Each row was made from one walk, in order. Every step used is in the known rows, and no mark comes twice. Write each row's walk.
Known rows:
nopa/sirasun: [-0.475  0.745  1.879  0.075 -1.202 -1.865 -1.133 -3.773 -2.383  0.886
  2.164  1.686  0.776 -0.541 -2.615 -0.371  0.879 -0.534]
binepov/zanezuk/lapo/zivot/sirasun/nopa: [ 0.243  2.012  0.856 -0.089 -1.525 -1.952 -0.028 -1.011 -1.060 -1.359
  0.680  0.354 -0.419 -0.298 -2.102 -1.203 -0.502 -0.413]
zivot/sirasun/zanezuk/lapo: [-1.763  1.556  0.213 -0.364 -1.442 -3.175  0.315 -0.965 -0.172 -0.039
  1.454  2.032 -0.654 -0.267  0.783 -1.119 -0.040 -0.789]
binepov/zanezuk: [ 1.336  2.336  1.947 -0.333 -1.199 -0.016 -0.567 -2.865 -1.171  0.215
  2.948  0.977  0.416 -0.186 -2.046 -1.023 -0.587  0.147]
binepov/zivot/sirasun/zanezuk/lapo/nopa: [-1.247  1.515 -0.054 -0.782 -1.931 -1.862 -0.277  0.455 -1.228 -0.612
  1.958  1.235  0.280 -1.046  1.144 -1.395  0.105  0.630]
binepov/zivot/sirasun: [-0.427  2.555  1.433 -1.428 -1.643 -2.556 -1.869 -1.723 -1.764  0.422
  4.702  0.623 -0.202 -0.297 -0.534 -0.895  0.269  0.360]
sirasun/zanezuk/lapo: [-1.451  1.441  0.336 -0.053 -1.250 -2.399  0.828 -1.302 -0.658  0.236
  1.179  1.740 -0.428 -0.682  0.374 -0.920 -0.376 -1.074]
binepov/zivot/sirasun/zanezuk/lapo: [-1.598  2.081  0.435 -0.252 -1.421 -2.801  0.353 -0.473 -0.221  0.045
  1.884  1.920 -0.680 -0.401  0.894 -0.938 -0.051 -0.526]
binepov/zanezuk/lapo/nopa: [-0.045  1.386  0.200 -0.905 -1.897 -1.373 -0.470 -1.484 -1.287 -0.932
  1.248  1.459  0.600 -1.210  0.429 -1.394 -0.558  0.652]
zanezuk/lapo: [-0.796  1.409  0.449 -0.839 -1.419 -3.145 -0.155 -3.459 -1.390  0.103
  1.331  1.684 -0.317 -1.149  0.193 -0.748 -0.831 -1.014]
nopa/binepov/zanezuk/lapo/zivot: [ 0.244  2.919  0.682 -0.070 -1.843 -1.404 -0.737 -1.783  0.979 -0.124
 -1.118 -0.344 -0.219 -1.130 -1.846 -0.798 -1.007  0.777]
nopa/binepov/zivot: [-0.296  2.582  2.258 -0.247 -1.512 -1.159 -0.204 -1.040 -1.280  1.186
  3.527 -0.170  0.355 -1.148 -2.283 -0.453 -0.295  0.393]
sirasun/zanezuk/lapo/nopa: [-1.201  0.965 -0.190 -0.714 -1.814 -1.703  0.039 -0.226 -1.502 -0.497
  1.289  1.118  0.491 -1.212  0.755 -1.411 -0.127  0.150]
zanezuk/lapo/nopa/binepov/zivot/sirasun: [-1.213  2.308  1.117 -1.171 -2.075 -3.164 -1.327 -0.532 -0.378 -0.080
  3.154  1.035 -0.109 -0.495 -0.200 -1.112  0.250  0.865]
vizor/nopa: [ 0.272  0.855  1.682 -0.672 -1.649 -0.612 -0.799 -6.235 -2.854  1.014
  3.534 -1.311  0.532 -0.850 -0.690 -0.558  0.396  0.865]
zivot/sirasun/nopa/binepov/zanezuk/lapo: [-0.395  1.948  1.110  0.056 -1.618 -2.615  0.659 -1.761  0.766 -0.902
  0.199  2.395 -0.378 -0.309 -0.940 -1.134 -0.811 -0.268]
nopa/binepov/zivot/sirasun/zanezuk/lapo: [-1.939  1.971  0.597 -0.011 -1.571 -2.992  0.643 -0.008  0.495  0.105
  1.390  1.937 -0.629 -0.367  0.456 -1.000 -0.014 -0.393]
sirasun/nopa/binepov: [-0.861  0.734  1.794  0.230 -1.543 -2.066  1.042 -0.994 -1.092  0.147
  0.993  0.144  0.382 -0.742 -3.735 -1.062 -0.440 -0.893]
binepov/zanezuk/lapo: [ 0.208  2.120  0.909 -0.334 -1.363 -1.940  0.098 -3.178 -0.346 -0.348
  1.120  2.233 -0.242 -0.658 -0.177 -0.883 -0.984 -0.372]
sirasun/nopa/binepov/zivot/lapo: [ 0.083  1.532  2.221 -0.511 -1.565 -3.141 -0.437 -2.071 -0.894  0.225
  4.272  1.470  0.057  0.066 -1.635 -1.159 -0.962 -0.645]
sirasun/zanezuk/lapo/nopa/zivot: [-1.870  2.092  0.235 -1.295 -2.103 -0.650  1.109  0.901 -1.835  0.215
  2.519  2.127  0.160 -0.785 -2.301 -0.978 -0.745 -1.269]

Which walk is each row?
[-1.208  1.939  0.657 -1.762 -2.116 -0.344  0.235 -0.087 -2.820  0.535
  3.524  1.333  0.533 -0.889 -3.248 -0.924 -0.761 -1.151] -> lapo/nopa/zivot
[ 0.159  1.192  0.936 -1.456 -1.948 -2.079 -1.508 -1.588 -2.197 -0.284
  4.232  1.001  0.811 -0.733  0.119 -1.512 -0.522  0.511] -> binepov/zivot/lapo/nopa
[-0.182  1.843  1.192  0.290 -1.480 -2.073  1.064 -2.014  0.433 -0.683
  0.017  2.204 -0.211 -0.590 -1.266 -1.005 -1.022 -0.432] -> sirasun/nopa/binepov/zanezuk/lapo
[-1.650  1.201  0.662  0.512 -1.207 -2.464  0.730 -1.492 -0.515  0.275
  0.662  2.438 -0.204 -0.508 -0.132 -0.684  0.245 -0.955] -> nopa/sirasun/zanezuk/lapo
[-0.289  2.736  0.476 -1.138 -1.977 -2.880 -2.056 -1.870  0.347 -0.461
  1.084  0.491 -0.568 -0.252 -0.529 -1.178 -0.171  0.719] -> binepov/zanezuk/lapo/zivot/sirasun
[-0.581  1.462  1.454 -1.773 -1.811 -2.950 -0.556 -2.690 -1.578  0.610
  4.881  2.671 -0.107  0.445 -2.366 -1.203 -1.292 -1.979] -> nopa/zivot/lapo
[-1.828  1.823  0.751  0.071 -1.690 -2.595  0.681 -0.999  0.453  0.166
  1.484  1.387 -0.552 -0.338  0.752 -0.912  0.239  0.146] -> vizor/nopa/binepov/zivot/sirasun/zanezuk/lapo
[-2.033  1.872  0.635 -0.753 -1.738 -1.028  0.298  1.798 -1.061  0.539
  3.520  1.301 -0.084  0.345 -1.453 -1.406  0.560 -0.663] -> lapo/nopa/zivot/sirasun/zanezuk
[-0.023  1.792  1.452 -0.357 -1.305 -1.885  0.078 -0.960 -2.656 -0.668
  3.221  0.381 -0.191 -0.383 -2.032 -0.982 -0.179 -0.728] -> binepov/zivot/sirasun/nopa
[ 0.730  2.415  2.070  0.412 -1.634 -0.542  0.138 -0.776  0.698 -0.515
  0.765  0.440  0.220  0.042 -3.545 -1.286 -0.484  0.643] -> lapo/zivot/sirasun/nopa/binepov/zanezuk
[-0.445  2.314  0.626 -1.471 -1.951 -2.813 -2.553 -1.971 -0.773  0.136
  2.126 -0.532 -0.293 -0.362 -1.188 -1.144  0.137  0.537] -> lapo/zivot/sirasun
[-1.294  1.240  1.209  0.088 -1.909 -3.042  0.502 -0.422  0.257 -0.468
 -0.180  0.293 -0.137 -0.555 -3.002 -1.186 -0.369 -0.335] -> zanezuk/lapo/zivot/sirasun/nopa/binepov
[-2.116  1.913  0.207 -0.551 -1.600 -2.783  0.754 -0.287 -0.183  0.090
  1.685  2.534 -0.755 -0.171 -0.010 -1.026 -0.240 -1.198] -> nopa/zivot/sirasun/zanezuk/lapo
[-1.203  0.668  1.166 -0.673 -2.107 -1.960 -0.323 -0.692 -0.786  0.339
  1.367  0.118  0.947 -1.122 -2.237 -1.343 -0.097  0.402] -> lapo/nopa/binepov
[-1.979  1.720  0.346 -0.413 -1.731 -2.386  0.789 -1.244 -0.232  0.149
  1.749  1.982 -0.675 -0.157  0.278 -0.918  0.025 -0.666] -> vizor/nopa/zivot/sirasun/zanezuk/lapo
[-1.487  2.211  0.955 -2.018 -1.998 -2.524 -1.067 -1.180 -1.715  0.489
  4.239  1.809 -0.345  0.165 -2.314 -1.062 -0.112 -1.065] -> nopa/zivot/sirasun
[ 0.565  1.900  1.886 -0.095 -1.764 -0.195 -0.152 -1.023  0.145 -0.156
  1.665  0.914  0.864 -0.376 -2.487 -1.389 -0.411  0.978] -> lapo/nopa/binepov/zanezuk
[-1.025  1.238  1.501 -0.014 -1.864 -2.571  0.233 -0.370 -0.196 -0.203
  0.449 -0.211  0.083 -0.486 -3.584 -1.205 -0.228 -0.264] -> lapo/zivot/sirasun/nopa/binepov
[-0.378  2.357  1.850 -0.403 -1.773 -0.874 -0.305 -0.234 -1.438  0.728
  3.311 -0.218  0.694 -1.385 -1.802 -0.719 -0.203  0.921] -> lapo/nopa/binepov/zivot
